Each row was made from one walk, in order. Every step used is in the known rows, and no mark comes twice. Write each row's walk.
In the rows, zero is written as 128.
Known rows
Y W G U J: [136  89 227 115 141 193  65 153  59 176 104 106  87 161 107 117 117 130
 129 157 164  82 100 101 171 147 182  90 155  93 149 171 190 174 139 127
 190  89]
P N R H: [128 162 139 149  93 152 152 169  88 115 154  95 170 116 100 127 192 176
 121 154  97 127 132 187 123 107 154 137 140 132 166 142 176 136 127 162
 167 106]
W S L B: [160 134 186 165 151 171 130 182 104 149 142 104 158 135 117 123 145 165
 138 165 133 139 118 162 151  91 165 118 162 124 137 153 130 113 152 130
 171 108]
N R: [140 132 163 132 120 151 128 180  85 136 124 102 137 132 111 121 178 160
 132 173 119 112 121 166 145 113 164 123 148 124 168 151 150 151 131 155
 162 110]
S W: [141 121 171 149 137 171 113 173  87 136 122 123 143 136 121 134 144 148
 132 162 140 112 122 147 163 128 164 114 135 109 164 172 148 154 138 137
 151 105]
Y W S L B: [160 134 204 167 154 177 121 180  95 149 161 105 163 130 115 127 123 172
 142 152 129 143 100 160 161 109 162 116 170 104 144 153 147 120 144 120
 169  99]
A W S L B: [156 126 213 175 159 173 120 168 100 161 156 109 159 122 118 131 133 164
 137 149 139 148 112 166 164 104 171 114 163 112 127 148 149 129 159 121
 164  86]
A W S L N: [156 144 211 177 150 167 123 171 111 147 153 118 128 122 120 133 137 158
 134 152 124 159 107 170 146 120 171 127 146  82 129 141 141 145 168  99
 157  85]
G U J: [135  93 188 125 138 173  83 164  83 163  83 105  86 162 118 115 140 129
 120 177 161  82 123 119 154 127 174  95 147 123 155 170 157 174 140 134
 179 103]
S L: [155 119 170 145 126 162 125 173 109 140 113 115 140 142 111 138 150 145
 133 173 125 132 125 163 154 111 166 111 149 109 159 169 132 133 139 142
 153 119]
H R N L B Q: [129 152 117 124 126 163 148 195  63 134 157  98 195 145  68 122 194 210
 115 168 116 107 137 156 129  46 147 149 144 160 185 154 156 125 149 163
 158 128]
L N R H: [125 173 149 133 109 165 150 189  92 121 142  93 147 124 112 118 200 164
 113 169 115 130 103 183 129 103 158 146 129 122 176 131 160 147 142 144
 165 104]
P N L: [139 131 148 151 117 154 128 179  86 129 139 111 149 145  89 123 168 187
 127 163 108 104 128 159 124  95 150 121 151 119 165 172 136 149 138 156
 157 130]
R N L S: [144 151 139 150 138 166 136 176  76 129 157  92 181 134  92 122 157 199
 115 188 107 122 125 152 129  87 143 132 157 122 177 182 144 142 154 138
 153 117]
W G U: [143 106 197 119 137 175  86 159  76 153  96 109  98 153 112 106 146 146
 124 160 147  91 107 114 155 127 173  96 151 111 151 171 161 153 142 132
 184 100]
R N L B: [139 144 139 138 138 166 145 192  74 139 144 108 171 145  92 126 167 200
 115 165 130 107 118 152 130  68 144 119 160 149 180 169 147 146 154 155
 163 123]
N P: [138 137 164 131 119 145 132 174  85 138 126 107 141 126 102 121 173 168
 130 166 124 114 112 155 140 109 164 124 149 123 165 152 138 147 133 149
 155 117]
E B L S W Y: [121 145 172 173 143 213 107 170  69 168 157  92 184 131 117 104 171 153
 107 187 136 138 115 155 192 107 142 155 120  96 183 168 159 127 151 143
 168  97]
L S W Y: [138 134 194 169 156 186  98 172  66 143 164  98 166 124 117 121 135 162
 120 175 133 135 108 148 175 135 154 127 135  85 159 167 155 143 141 115
 151  82]
J U G: [136  86 186 125 150 161  89 183  89 165  79 100  91 155 111 120 131 132
 122 171 157  99 135 120 167 142 175  99 139 119 145 179 150 180 142 135
 191 104]
Q B: [129 126 167 149 129 172 115 170  96 129 101 115 136 134 112 118 167 152
 123 184 153  99 125 145 166  94 150 131 144 115 174 168 136 146 132 163
 164 122]
G W S L: [165 127 184 162 153 163 110 165 114 149 138 107 123 143 115 136 127 156
 145 157 118 162 126 166 145 139 173  99 148 115 113 159 134 146 145 115
 173 100]
S L B Q: [145 115 153 136 139 179 137 188  91 148 121 106 172 148 107 121 169 151
 114 176 136 125 124 151 157  70 152 145 138 126 171 161 137 110 151 155
 158 132]
Y W: [144 120 184 148 138 157 105 170  93 129 133 107 134 131 109 126 136 162
 134 162 131 106 102 146 163 135 157 112 158  91 166 173 148 157 119 137
 160 109]
J U: [144 103 179 131 139 155 102 179  98 145  94  99 106 141 119 115 145 149
 124 168 146  97 124 129 162 126 168 106 145 122 159 177 137 166 131 143
 174 112]
E B L S: [126 135 148 163 133 191 128 175  96 152 118  81 176 141 122  93 190 156
 102 203 131 113 126 151 168  88 131 161 136 109 194 176 139 115 145 161
 175 125]
P N: [141 129 157 162 123 152 130 170  99 118 124 115 139 134 111 122 164 166
 118 163 121 106 132 153 130 116 144 126 145 104 163 170 145 137 124 149
 164 117]
P N R: [137 138 153 146 107 149 145 175  81 127 142 106 147 127 109 122 185 173
 123 162 105 121 132 171 123 110 148 138 142 117 169 147 159 139 128 159
 168 111]
N R H: [134 155 151 133 107 153 137 171  88 125 137  89 155 119 103 125 188 165
 133 165 111 124 120 182 148 110 168 123 144 138 168 146 167 147 128 158
 167 108]
W S: [156 134 187 163 151 148 111 166 102 126 128 101 123 126 116 115 145 165
 147 167 126 110 124 149 145 120 167 111 157 111 137 167 132 145 135 126
 173 105]
A W S L: [162 125 212 172 149 158 110 152 107 150 148 112 139 116 112 140 122 155
 151 153 121 153 121 171 162 125 178 105 160  98 119 156 145 144 153 111
 157  88]
Q B E: [124 124 155 142 135 183 112 171 100 136 101 112 145 141 109 110 178 141
 116 187 146  96 135 133 172  74 137 146 131 112 180 162 132 143 137 166
 170 140]
A W S L N R H: [144 179 191 161 120 169 142 169  99 144 178  96 159 105 111 138 164 163
 135 146  99 181 106 206 143 113 180 138 141 110 129 112 170 142 168 110
 158  76]
E B: [127 121 167 149 126 175 125 177 100 139 105 111 140 149 116 114 174 148
 117 179 147 100 125 141 161 101 146 130 152 115 179 177 140 137 132 160
 170 115]
U G W S L N: [151 134 191 159 164 182 109 186 110 164 130 111  99 162 118 137 128 144
 126 161 135 171 121 158 135 147 171 112 126 100 108 149 143 159 170  96
 188  91]
J U G W S: [148  95 204 143 176 166  73 175  94 170 103  90  72 156 118 122 109 143
 135 155 152 128 138 120 159 170 183  86 140 124 101 170 151 192 148 110
 209  83]

Write each row's walk
[161 150 184 168 145 165 134 186 114 136 138 113 127 137 118 125 149 157
 134 169 116 151 113 166 135 108 161 131 141  94 141 147 124 130 159 107
 165 105]
W S L N
[134 140 122 126 144 169 144 186  67 141 147 104 180 146  87 119 177 193
 108 172 123 101 128 143 134  48 141 144 146 152 185 169 147 134 157 159
 163 139]
R N L B Q
[139 113 200 139 151 204  87 163  55 162 123 100 141 146 123 110 135 145
 117 165 149 112 104 112 164 133 165 115 139  98 159 172 176 136 157 114
 169  79]
L S W G U
[129 130 147 148 123 181 126 170 104 153 100 102 149 145 112 103 190 148
 114 186 136 104 132 158 168  92 143 140 135 120 191 172 140 135 137 172
 180 131]
E B L
[116 166 145 136 113 178 147 184  94 154 117 114 145 130 106  99 211 163
 101 181 136 122 109 168 148  72 144 173 107 116 193 130 138 136 157 166
 168 134]
Q B L N P
[142 147 161 133 113 169 150 196  97 146 135 114 138 140 116 130 184 152
 119 173 112 155 111 183 132 101 161 145 134 106 172 131 140 134 158 136
 153 108]
S L N R
[144 154 162 133 111 163 151 194  99 150 133 119 145 140 109 132 177 161
 118 165 116 154 102 173 128  93 164 147 131 107 168 132 134 133 159 133
 142 116]
S L N P
[129 132 150 150 127 176 117 163 105 142  98 110 142 134 108 103 183 149
 117 190 143 101 132 161 173  85 146 142 125 119 186 165 138 139 139 176
 176 140]
Q B L
[140 125 187 152 151 167  88 167  91 142 145  99 110 146 107 120 139 164
 119 160 135 135 104 152 160 155 163  97 141 105 135 164 148 175 121 125
 173  95]
G W Y
[138  98 220 127 142 178  76 144  74 162 114 111  99 142 116 111 131 144
 123 143 152  98 102 120 165 140 178  91 152 101 139 164 179 169 151 123
 175  79]
A W G U
[136 139 185 162 150 189  97 180  53 152 179  96 176 131  99 121 140 182
 129 172 122 134 104 152 170 111 160 122 143 103 160 169 147 152 153 120
 144  94]
N L S W Y
[135  80 186 124 161 173  77 182  93 172  83  96  78 170 116 124 121 134
 116 161 160 119 132 121 162 167 176  89 132 124 126 176 157 195 140 128
 197  96]
J U G W
[123 122 178 142 138 234  97 159  59 187 113  96 159 154 127  94 168 139
 104 175 150 115 115 120 182 106 151 141 124 111 184 169 182 123 169 143
 185  95]
E B L S W G U
[133 156 162 130 124 155 145 192  90 136 129 112 131 135 112 115 184 170
 112 166 127 122  97 155 125 104 155 143 133 107 174 138 135 146 145 135
 152 112]
L N P
[160 129 189 157 160 180 121 175  85 147 162 100 172 130 106 125 136 165
 138 156 122 136 113 151 161  89 156 141 157 108 149 154 147 111 149 124
 166 115]
Y W S L B Q
[130 105 194 128 147 220  72 155  51 198 105  91 131 161 123 104 143 125
 110 180 155 103 117 114 179 131 176 122 114 104 165 169 186 152 171 130
 189  90]
B L S W G U J
[160 147 184 165 152 174 123 186 116 144 144 109 115 149 121 128 141 158
 127 158 121 169 110 163 130 132 162 121 135  98 123 142 128 146 160 103
 171  94]
G W S L N
[138 126 160 137 139 171 126 198  82 146 133 100 158 150 100 113 169 189
 121 169 138  96 109 148 147  75 155 118 163 138 174 166 129 145 146 160
 161 125]
N L B
[150 186 185 155 118 175 145 180  92 135 186  96 160 110 104 136 159 170
 143 150  93 176  97 201 140 115 171 141 146 101 146 119 171 135 154 111
 164  89]
Y W S L N R H
[137 154 133 135 110 146 138 179  80 125 153 108 165 135  71 136 173 202
 134 166 104 118 137 169 128  88 163 116 156 144 171 163 154 150 138 154
 156 117]
H R N L
[140 129 174 163 150 181 117 177  79 134 136 102 174 130 128 127 146 157
 122 177 136 123 117 140 161 124 150 134 136  95 172 174 147 137 143 127
 146  96]
L S W
[132 110 196 147 164 174  72 169  82 162 134 101  92 159 101 125 125 148
 119 165 148 134 116 142 166 172 171  91 136 102 120 167 161 188 131 119
 191  86]
U G W Y
[147 121 154 139 140 186 129 191  97 155 122 108 171 152 116 124 169 149
 111 176 136 125 125 148 160  69 143 137 143 120 173 153 132 117 147 153
 164 131]
S L B E
[130 156 132 137 119 163 151 196  73 135 158 101 184 144  76 128 183 215
 118 163 119 111 128 167 128  66 154 126 157 157 180 157 157 135 145 161
 162 113]
H R N L B
[134 148 173 176 137 187 109 180  50 144 195 100 187 126  95 125 147 193
 119 163 105 138 115 157 145 111 148 134 137  95 159 165 159 140 151 125
 145  95]
P N L S W Y
[137 129 193 156 145 173  95 167  74 144 150 119 135 128 111 131 135 149
 133 158 137 125 109 151 175 137 168 106 134 100 153 165 156 160 133 122
 158  94]
S W Y
[136 159 165 161 148 187 115 171  48 147 194 103 190 123  91 137 135 194
 122 173 111 144 116 158 154 106 153 123 141 112 166 174 164 151 162 117
 147  96]
R N L S W Y
[141 107 198 122 138 192  86 161  62 162 106 121 112 153 119 121 133 136
 131 147 149 101 108 117 163 135 180  96 139 111 152 166 177 159 152 123
 172  91]
S W G U
[140 149 145 153 139 179 135 176  61 138 165 106 196 129 102 137 146 190
 124 176 111 132 127 153 141  96 148 134 143 121 177 181 156 145 164 128
 142 107]
R N L S W
[156 133 171 156 169 191 117 183 105 161 145  95 154 157 122 120 148 159
 126 156 129 155 124 150 152  97 150 123 143 128 129 143 134 128 155 127
 181 112]
G W S L B E
[153 128 196 164 163 181 113 169  96 165 156 101 168 127 118 125 141 159
 131 153 133 147 120 156 169  82 158 129 151 109 134 141 144 127 163 123
 169 103]
A W S L B E
[161 136 190 159 160 189 117 180  93 156 161 102 174 133 112 124 134 162
 135 156 124 140 111 150 167  87 148 132 158 102 148 147 140 118 147 125
 174 115]
Y W S L B E
[150 181 167 152 127 179 145 181 106 144 170  92 143 131 111 136 172 165
 131 150  98 190 107 200 128 123 172 131 132 125 127 116 156 144 162 114
 173  86]
G W S L N R H
[148 136 168 150 126 172 137 192 113 139 118 120 132 148 117 129 163 148
 115 173 126 140 110 166 138 104 155 135 133  93 167 154 127 135 152 129
 152 115]
S L N
[137 171 150 135 100 172 157 189 101 135 143 102 158 129 105 133 193 157
 117 167 105 163 109 198 135  95 166 145 130 119 170 126 157 131 155 141
 157 107]
S L N R H
[155 133 185 163 164 158 101 163 105 134 135 100 112 141 118 119 136 166
 141 157 129 130 118 147 144 145 167  96 148 116 120 163 135 167 133 118
 181  97]
G W S
[140 132 163 153 141 185 114 182  65 146 151  98 182 138 109 128 151 178
 130 177 124 126 116 146 155 105 158 128 143 112 172 176 139 145 157 133
 139 110]
N L S W
[129 102 207 121 147 219  74 166  33 192 122  95 133 169 104 116 130 149
 123 175 152 100 110 103 165 116 185 105 142 113 157 172 175 162 178 121
 170  88]
N L S W G U J
[159  95 204 145 167 176  80 178 100 181 109  98  84 159 112 137 102 133
 140 156 141 160 138 138 164 161 189  85 140 124  96 164 148 175 161 106
 199  87]
J U G W S L
[143 142 140 133 127 149 133 175  84 131 138 117 150 139  88 133 156 190
 129 169 109 112 129 157 131  90 152 111 158 134 170 180 144 161 145 148
 158 127]
R N L
[112 183 132 138  99 190 150 180  96 138 127  93 161 121 106 100 228 156
 102 184 121 133 116 194 154  74 148 175 106 134 196 122 165 138 153 175
 177 130]
Q B L N R H
[148 112 174 146 176 189 106 181  89 176 134  94 137 165 110 127 136 146
 124 161 142 154 138 142 154 110 168 124 133 131 115 152 151 133 164 119
 195 105]
U G W S L B Q
